Each row was made from one path, in order. Every step used is in the known rows, and no mark comes twice. Write each row's path.
Known rows:
c-f-l-r: [  0 -19   3  13   2 -10  -5   9 -14   2  14 -35  28  29  16  15  17  -1
   2 -10 -38  10   0  -5 -19 -20   3 -42  54  23  -2  35  -7   9 -31  16
 -36 -16  16  24 -29  14   7   1]
f-l-h: [ 11 -26   2 -14 -15 -11  37  -1 -20  -2  46 -30  23  19  11  16  -1  16
 -22 -11 -22   3   6 -27  -1 -14   6 -21  27  51  -5  21  11   0 -28  21
 -36  -5  13  16  -9  11  -5  -6]
w-k-d-t-c: [  2 -32   1 -26 -10 -22   3   3 -15  -3  65 -17   8  26  -6   6 -35  -7
 -12   7  -1   6   9 -28 -47   6  -2 -33  14   6  17   3 -12  19 -40  19
 -21 -33  12   3  -5  16   8 -21]
h-l-f-c-t: [ 14 -25   9  27 -31 -25  21   2   2  -2  33 -31  34  45   2 -15  10 -13
 -45 -20 -25  15 -21 -26 -29  17   0 -38  56  51   0   9 -11  13 -22  27
 -16 -11  -2  35  -6   1  16   9]
j-c-z-v: [ 13 -24   6  18  -4 -26  38   6  -2 -12  69 -44  34  33   5   8 -13  25
  11  28 -19   7  -2 -16 -11  14  36 -57   8  22  -9  11   2   6 -21  15
   2 -11  -1   4  16  -7   6 -23]
g-s: [ 26 -34   1  -3 -12  -6  57  12   6  -6  30 -17  22  29 -43  16 -10   0
  -8   0 -12  14   4 -19 -34  -7   0 -43  27  26   5  17  -6   7 -23   9
 -14  12   9  32  -4   3   2  -5]
d-r-l-h: [  5 -11   2 -19  -5  -6 -40  -6 -24   0  55 -11  20  22 -22   3  -1  18
 -11  -6 -16  11  -3   4 -20 -16   0 -37  27  36   0  18   4   1 -32   3
 -26   5  18   3   2  10   9 -25]
x-v: [ 14 -21  10   6  19  -4  -1  14  -6  -5  24 -20  27  17  11  -2  10 -20
  10 -15 -12 -21   0  -9 -15  -2   6 -23  22  11  -2  65   1  12 -19  15
 -23 -26  14   6  -1  -3   2 -13]
z-v: [  9 -27   4   1  -1  -5  21   9 -17 -14  45 -37  32  31 -30  19  -6   2
   3  20 -25   7  -4 -24 -23  -9  -5 -41  29  28  -5  22   9  12 -34  14
 -21 -29  -7  14  -4   0   5 -20]
t-c: [ 11 -28   1   2  -6 -18  21  12  -1 -12  39 -17  24  18   7  14 -13  -4
  -6  12 -19  23  -1 -21 -41 -13   1 -35  12  28   2  24   1  21 -16   8
  -8 -12   3  11  30   2   2   0]
l-h: [ 14 -15   4 -17  -6 -14  22  -9 -13  -4  46 -21  22  20 -10  -2  -5  12
   7  -3 -14   0   8  -8  -8 -24  11 -20  20  33   2  21   8   4 -23  29
 -25   4   0  11   9  -1  -4 -10]
w-k-d-r-l: [ -2 -16  -3 -36  -6 -13 -19  -1 -28   0  55  -1  12  28 -13  12 -24   3
 -19 -10 -11  -9   4  -9 -47  -2  -1 -42  26  11   7   6 -11  13 -48   8
 -31 -22  27   0 -23  19  11 -36]
h-l: [ 16 -14   4  15 -23  -2  37   9 -10  -9  39 -23  23  29   2   1  -4   5
 -25 -22 -21  26 -10 -20 -30   0  -7 -35  27  32  -5  19   2   9 -21   8
 -18  -2  12  21  -6  -1  18   0]
j-c-f-l-h: [  8 -36  10  12 -16 -23  20   1  -9  -8  58 -47  29  23  20   1   2  31
 -10  10 -30  -1  -1 -27   2 -11  45 -31  31  28   1  20   2   4 -22  31
 -17  15  17   6 -17  13   7  -5]
g-d: [ 20   0  -6   0 -11  -7   3   2 -11  -5  52 -25  29  17 -27  12 -15  10
  26 -10 -13  28   3 -27 -39   4   1 -45   4   6  -5  28   4   3  -6   7
 -22  -2   5  20  -8   5  -1 -17]
w-k: [  6 -13  -3 -16  11 -18  10  -7 -10  -8  31 -14  15  26  23  13 -20   3
   0  -7 -14 -20   4 -14 -39 -12   4 -34  31   4   8   9  -3  16 -37  24
  -5 -24   8  13  -9   3   0 -16]
y-t-c-z-v: [ 32 -33 -11  11 -35 -19  40  15  -1 -13  19 -46  20  36  48  39  -5  -1
  24  21 -10  25   1  -3 -38  -5  -7 -51  15  30  -4  31  -1  18 -30  10
 -13 -29 -13  31  49   3  -8 -14]
j-c-t-y: [ 25 -29  14  -1 -40 -22   0  -1   4 -18  55 -29  17  33 -13  -4  -4  28
  -5  15   4  -3 -10 -32  -7  13  56 -39  12  18  -4   9 -10  14 -13  31
 -12   7   3  10  -9  11   2 -33]
d-t-y-n: [ 21 -28   9   2 -30  -2 -37  -6  -7  -9  52 -27   8  23  -1   6  -3  10
  -5   1  13  28  -9 -42 -26  14 -20 -27  12   2   2  13  -4   6 -24  23
  10 -30  -1  11  -9  13  -4 -23]
d-k: [ 24  -8   3  -7   2  -7 -29  12 -13  -5  35 -23  14  12  -1   5 -16  10
  22 -20 -14   9  -2  -2 -20  -4   7 -37  25  14   9  29  -4  14 -20   6
  -1  -8   2  17  -3   5   2 -23]
c-z-v: [ 13 -15  -6  10   1 -14  41   9  -6  -6  38 -43  35  40   0  17 -10   4
  33  10 -20  22   2  -2 -24  10   0 -62  12  22 -11   9   4   9 -30  10
 -16 -38  -8  17  15 -12   3 -15]
r-l-f: [ -1 -13   5  -9 -12  -7  24  -7 -14 -17  25 -13  33  38   8  -1   9  12
 -36 -26 -24  -2 -13 -11 -39  -6  -8 -25  71  44  -6  24  -2  11 -35  14
 -23 -15  15  25   3   5   7  -8]
g-d-r-l: [ 12   3  -7  -5 -11  -3 -43   1 -22   0  61 -18  28  19 -40  13 -12  17
  12 -14 -14  35  -4 -15 -44   7  -6 -55  10  14  -6  25   3  -2 -14  -8
 -28   4  19  12 -11  14   8 -28]
t-d: [  9 -23  -8  -7 -33 -15   4  11  -8 -20  68 -29  21  10  19  14   2  -3
   8  -6  -6  17   5 -21 -38  -6  -6 -24  22  23  -2  26  -2  17 -22  -9
  -9  -2  12  27  -3   0  12  10]
h-l-f-c-j: [  7 -22  11  30 -22 -23  13  -2   1  -2  44 -25  30  42  16 -13  21  -1
 -42 -10 -42   8 -22 -35 -36   8  -2 -39  47  55  -3   3  -8  13 -19  19
  -5 -16  -3  32  -7  -5  18  10]
w-k-d: [  4 -18  -2 -32  -7 -16  20  -1 -20  -4  47  -6  13  26  -4  11 -26  -2
  -7  -7 -10 -15   9 -18 -43  -4   4 -34  21   4   8   9 -10  18 -41  21
 -26 -27  16   6 -21  12   4 -28]
r-d-k-w: [ -8 -18  -9 -26  -5  -2 -47   0 -18  -7  60  -3   8   3 -22   7 -13 -13
   6 -21  -2  45 -10 -14 -21   5  25 -39  13  12   5  30  -7  11 -47 -11
 -13 -27  10  18 -26  16   5 -28]
c-t: [ 30 -26   1 -17 -24  -9   1   7   0 -10  29 -28  21  35 -23  -3  -3   2
   8  11   3  18   1 -12 -13   5  21 -44  25  19  -3   9 -20  16 -18  18
 -31 -15  -8  27  -7   5   2 -23]
c-z: [ 19  -6  -8   5   0 -15  41   3   1  -4  33 -27  28  30  22   7  -6   4
  32  -3 -11  21   6   4 -25  11   5 -55   3  12  -9   8  -4  11 -17   7
  -6 -27   0  17  17 -12   0  -9]
r-l-f-c: [ -8 -21   7  -5 -12 -16  13  -8 -11 -15  32 -14  41  37  11   1  18  -8
 -51 -13 -30  -5 -22 -21 -41  -5   0 -34  71  47  -6  17  -8  11 -39  24
  -6 -19  12  23  11   2  11   1]
y-t: [ 39 -22  -8  -3 -35  -5  23   2  -8 -14  17 -31  12  23  37  26  12   2
   9   9  -1   0   1  -6 -26 -13  -4 -32  24  17  -2  37  -5  17 -25  13
  -9 -16  -6  31  12   7  -7 -23]
l-r-d-k: [ -7   5   0 -13  15  -5 -68   4 -20   1  56  -1  10  15 -38   4  -5 -17
   3 -12 -16  26  -2   6 -28 -16   4 -40  30  20   0  46 -14   5 -36  -9
 -21 -21   6  17  -9  14   8 -32]
d-a: [  6 -25   4   2  -8 -15  11   7  -2  -9  52 -26  20  15  -9   7  -8   9
  -3 -10  -5  -7   5 -39  -5 -15   3 -30  21  32  -1  28  -9   7 -25  26
 -12  -8  13  14   8   9   5  -3]
h-l-r-d-g-s: [ -3 -19   4  21 -11  -4  10  11 -10   0  46  -9  14  35 -53  -1 -11 -10
 -37 -16 -16  51  -7 -19 -37   2 -18 -45  36  42  -2  25 -13  -3 -33 -12
 -41  10  26  26 -19  16  25 -13]
g-d-r-l-h: [ 10   3  -5 -11 -12  -7 -42  -4 -24   3  66 -20  27  20 -44   9 -15  22
  16 -17 -14  32   0 -12 -36  -1  -1 -47  11  22  -3  25   7  -7 -16   1
 -36  13  16  11  -5  14   4 -28]
v-x: [ 23 -13  -3  -3   8 -11  15   8  -2 -11  34 -17  13  20 -29  15  18  26
  13 -18   0  -2  -8 -10  13  -8   6 -22  15   8  -6  32   5  16 -26  22
   0 -10   7  14  16 -12   6  -9]
l-r: [  2   3   8  -1  20 -13 -15   0 -12   0  30  -4  20  21 -18  10   7  -9
   0   1 -19  -3   1   8 -26 -23  -3 -38  43  24   0  43  -9  10 -23   8
 -20 -13   3  16   5   0   1 -19]

Write each row's path:
[ -4   2   4   8  -9  -1 -31  11 -19   0  53  -9  12  27 -28   0  -8 -10
 -24 -34 -23  42 -12  -1 -33  -6  -5 -40  36  35  -3  37  -9   2 -35  -8
 -28  -7  15  24 -12  11  23 -15] -> h-l-r-d-k
[  6 -21   7  17   0 -33  11 -10   2  -2  36 -21  38  28  11  -7  19 -20
 -28   0 -29 -16 -14 -27 -31   5   0 -30  51  39   4  17  -4  19 -21  30
   8 -25  -8  22   3  -4   0   6] -> l-f-c
[  5 -32   7  -3  -4 -20 -23  -1   2  -7  57 -18  28  26   9   5  28  -6
 -12  49 -36  -3 -13 -43 -29 -11  24 -58  10  31  -7  -8 -19  17 -19  20
  15 -28 -13  16   4 -11  10  -4] -> f-c-j
[ 18 -30  -6 -23 -48 -13 -49  14  -9 -13  62 -32  17  31 -15   3   0   3
   3   1   9  32  -1  -7 -27  10   9 -46  33  31  -3  10 -21  14 -27 -10
 -36  -1  10  32 -10  14  17 -14] -> c-t-d-r-l
[-16 -18   2   3   7 -11 -61   2 -10  -1  65 -17  13  24 -36  -2   0 -25
  -2  14 -14  48   0  -7 -35 -12  -2 -39  27  15   5  34 -16   8 -37  -2
 -25 -31   5  13  -2  16  17 -11] -> l-r-d-t-c-f
[  7 -46   1  -6 -42 -32 -27  13   6 -12  69 -39  31  24  -2   6   9 -27
 -15  19   0  10  -7 -43 -17   2  24 -50  28  37  -2   7 -29  14 -30  28
  -3 -10   0  30  12   4  15  13] -> f-c-t-d-a
[ 17 -22   8   4 -26  -5 -18  -7  -4 -12  55 -30   6  25 -12  -1   0   6
   3   0  10  14  -7 -37 -22  17  -3 -26   3   6   5   7   3  14 -22  24
  -4 -26   2   6 -11   8   5 -15] -> d-t-y
[  7 -19   9  33 -21 -24  31  -1  -2  -3  38 -25  35  37  11 -10  12 -13
 -48 -26 -34  10 -22 -28 -35  10  -9 -32  53  50   0  16  -1  12 -23  24
  -5 -10   4  27  -3  -3  17  15] -> h-l-f-c
[ 27 -34  11  -3 -24 -23   7   4   2 -14  62 -32  22  28 -13  -9  -8  23
  -8  29   0   3  -4 -23  -2   9  53 -43  19  20  -1  10 -17  12 -11  22
 -11   7  -1  11  -3   7   5 -30] -> j-c-t
[-12   0  -1 -12  12  -5 -37  -3 -17  -3  57   3  16  19 -41   5   4 -21
 -11   3 -16  23   0  -2 -31 -18   1 -37  27  21  -7  41 -12   5 -36  -6
 -26 -25   7  15  -8   9   9 -25] -> l-r-d
[ -6  -2   3   9 -11  -1  -7   5 -17  -3  55  -7  17  31 -29   0   0 -13
 -34 -22 -23  40 -11  -8 -35  -8  -8 -38  32  36  -8  34  -7   2 -34  -5
 -32 -10  16  21 -12   8  23 -10] -> h-l-r-d
[ 19 -33 -10   0 -57 -23 -50   1  -8 -13  56 -37  13  28  56  24  36   2
  -6  16 -13   3 -10 -17 -45  -3  -9 -39  42  47  -2  24 -16  18 -32  -8
  -2 -12  -1  44   9  11   8  -6] -> y-t-d-r-l-f-c-j
[ -7  -4   7  14 -25   0 -28   0 -14  -5  62 -12   8  34 -34  -3   1 -10
 -33 -25 -10  45 -15 -22 -35   5 -10 -34  23  30  -5  25  -4   2 -36   3
 -30 -16  16  18 -17  14  24 -13] -> h-l-r-d-t-y
[ 34 -33  -7   1 -38 -14  25  10  -2 -15  18 -30  13  22  45  32   2  -3
   3  17  -5  15  -1 -11 -39 -17  -5 -32  19  27   2  39  -4  22 -23  11
  -8 -14  -5  29  38  10  -7 -12] -> y-t-c
[ 10 -37   9  19 -14 -20  18   6  -7 -11  53 -45  30  22  25   5   5  28
 -13  12 -30   1  -5 -29  -6  -4  41 -38  30  19  -2  20  -3   9 -20  21
  -9   6  19   8 -23  13  10  -6] -> j-c-f-l
[ -2 -23   9  -8 -35 -17  -3  -9  -6 -18  22 -16  36  50   1  -1  19  -5
 -47 -19 -18  -4 -27 -25 -39   5  12 -37  68  47  -8   9 -12  14 -40  35
 -20 -20  10  28   4   8   8  -6] -> r-l-f-c-t-y
[  2 -12   5  -2   5 -10   6   6 -19   1  33 -17  22  20   6  25   9  -1
 -27  -6 -25   2   0 -14 -15 -13  -6 -36  46  44  -7  39  -2   5 -29   4
 -33 -18  15  20 -12  11  -1 -12] -> f-l-r
[ -1 -16   4 -32 -16   0  22  -7 -23 -17  40 -14  28  31  -5   5  -2  18
 -24 -14 -17   8  -4  -6 -24 -29   9 -26  46  43  -7  20   3   0 -41  23
 -34   5  18  14  18   4   7 -12] -> r-l-h
[ 22 -42  -4  -5 -42 -20 -14  16  -1 -16  47 -41  15  29 -10  -5  -9   3
  18  13  17  33   6 -27 -20  18   4 -40  27  27   0   3 -24  17 -17  -5
 -38   2   8  32 -16  14  12 -14] -> c-t-d-g
[ 16 -32   6 -21 -28  -4   8   8 -19  -3  78 -23  13  19 -44  -7 -13  -4
  -9  14   7  25   7 -28 -23  17  -6 -30   1  12   5  12 -13  14 -24   7
 -29 -27   8   2 -18  13  14 -27] -> k-d-t
[  2 -27  12  21  -3 -23   1   6  -9  -6  50 -38  28  24  17   7   8  21
 -13  12 -33  -4  -4 -18  -7 -11  38 -41  42  23   0  31  -7   7 -22  20
 -14   7  18  10 -19  14  10 -10] -> j-c-f-l-r
[  5 -14  -8 -20  -8   4 -45   6 -18 -10  68 -13  10  11 -29   0 -16  -6
   6 -14 -10  40  -2 -19 -26   1  12 -35   2  11  -1  26  -7   8 -36 -10
 -11 -26   8  15 -21  15  11 -28] -> r-d-k
[ -4 -15  -1 -43  -8 -17 -17  -6 -31   3  60  -3  11  28 -17   8 -27   8
 -16 -13 -11 -11   8  -5 -39 -11   4 -35  27  19   9   6  -6   8 -49  17
 -39 -13  25  -1 -17  19   8 -35] -> w-k-d-r-l-h
[ 16 -29  -4 -29 -49 -17 -47   8 -12 -10  66 -34  17  31 -17   0  -3   7
   6  -3   8  29   3  -3 -19   1  14 -39  34  40  -1  10 -17   9 -29  -1
 -44   9   8  31  -5  14  13 -13] -> c-t-d-r-l-h
[ -7 -15  -4 -19  -4 -33 -14  -6 -18   9  53  -7  24  39   6   5 -16 -11
 -20 -13 -19 -12  -2  -5 -51  14   1 -54  34  21   7  -2 -15  14 -49  18
 -18 -34  20   6 -10  12  10 -24] -> w-k-d-r-l-f-c-z
[-17 -21  -2   0   3  -9 -42   8 -19   5  23 -25  19  19   8  18  10 -10
   8 -26 -30  32  -8   0 -15 -12  18 -46  54  21   5  41 -10   8 -49   3
 -38 -23  20  28 -42  23   6  -7] -> c-f-l-r-d-k-w
[ -1 -48   3   0 -37 -25  13   6  -1 -17  33 -28  36  46 -11  -2   6  -8
 -46  -7 -10  17 -16 -32 -44  13  -4 -43  79  60   0   4 -23   9 -40  10
 -27   7  21  41  -1  14  17   5] -> r-l-f-c-t-d-g-s
[-16 -15  -1 -17   5  -8 -35   4 -25   5  46  -5  12  10  -6  27   2 -12
 -23 -23 -17  28  -8 -12 -12  -4  11 -41  44  41  -2  45  -6   3 -48 -10
 -36 -27  19  23 -28  22  -1 -21] -> f-l-r-d-k-w
[ 13 -41  -1  -9 -39 -28 -23  10   3 -13  62 -34  32  25   2   6  13 -30
 -12  26  -5  16 -10 -32 -27   5  23 -52  25  29  -3   3 -25  18 -26  20
  -2 -13  -5  29   7   0  14   9] -> f-c-t-d
[ 10  -8  -3   6 -15 -13  -3   5  -6  -4  62 -31  27  14 -33  12 -20  15
  22 -20  -7  18   6 -46 -23  -1   2 -42   6  19  -4  33  -3  -2 -10  20
 -25   3  12  20   0  13   0 -10] -> g-d-a
[  0 -19  -7 -19 -34 -14 -42   5 -22 -12  83 -24  18  13   4  12   1   9
  -2 -12  -7  22   2  -6 -35 -11  -8 -28  29  40   0  23   2   7 -33 -15
 -22  14  24  19   1  10  18  -1] -> t-d-r-l-h
[  5 -25   1 -29  -9 -16   2  -2 -19  -2  64 -17   7  26 -11   2 -29  -3
  -9   2   2  -3  10 -25 -38   8  -1 -32  18   0  14   1 -13  16 -41  21
 -21 -35  12   3 -21  14   8 -27] -> w-k-d-t
[  2 -27  -1 -19   0 -21  16   1 -21  -2  40 -10   9  25 -10   4 -34   4
  -5   1  -2  -7  11 -29 -38   6  -6 -37  20   7  11   0 -14  17 -38  13
 -33 -19  25   0 -30  20   7 -37] -> w-k-d-g
[ 21 -33  -5  13 -32 -18   6  14  -7  -6   2 -40  15  30  55  38  14  -6
   3   8 -22  17  -1  -2 -36 -26  -5 -39  43  32   2  49  -8  18 -31  13
 -26 -15   3  36  21  19  -5  -4] -> y-t-c-f-l-r
[ 12 -34   3  -7 -17 -10  27  12 -21  -3  48 -14  16  19 -44  -5 -19   4
  -3  14   1  20   9 -32 -24  14 -12 -37   5  20   1   9 -15  15 -19  -2
 -44  -8  24  -3 -29  19  12 -38] -> k-d-g
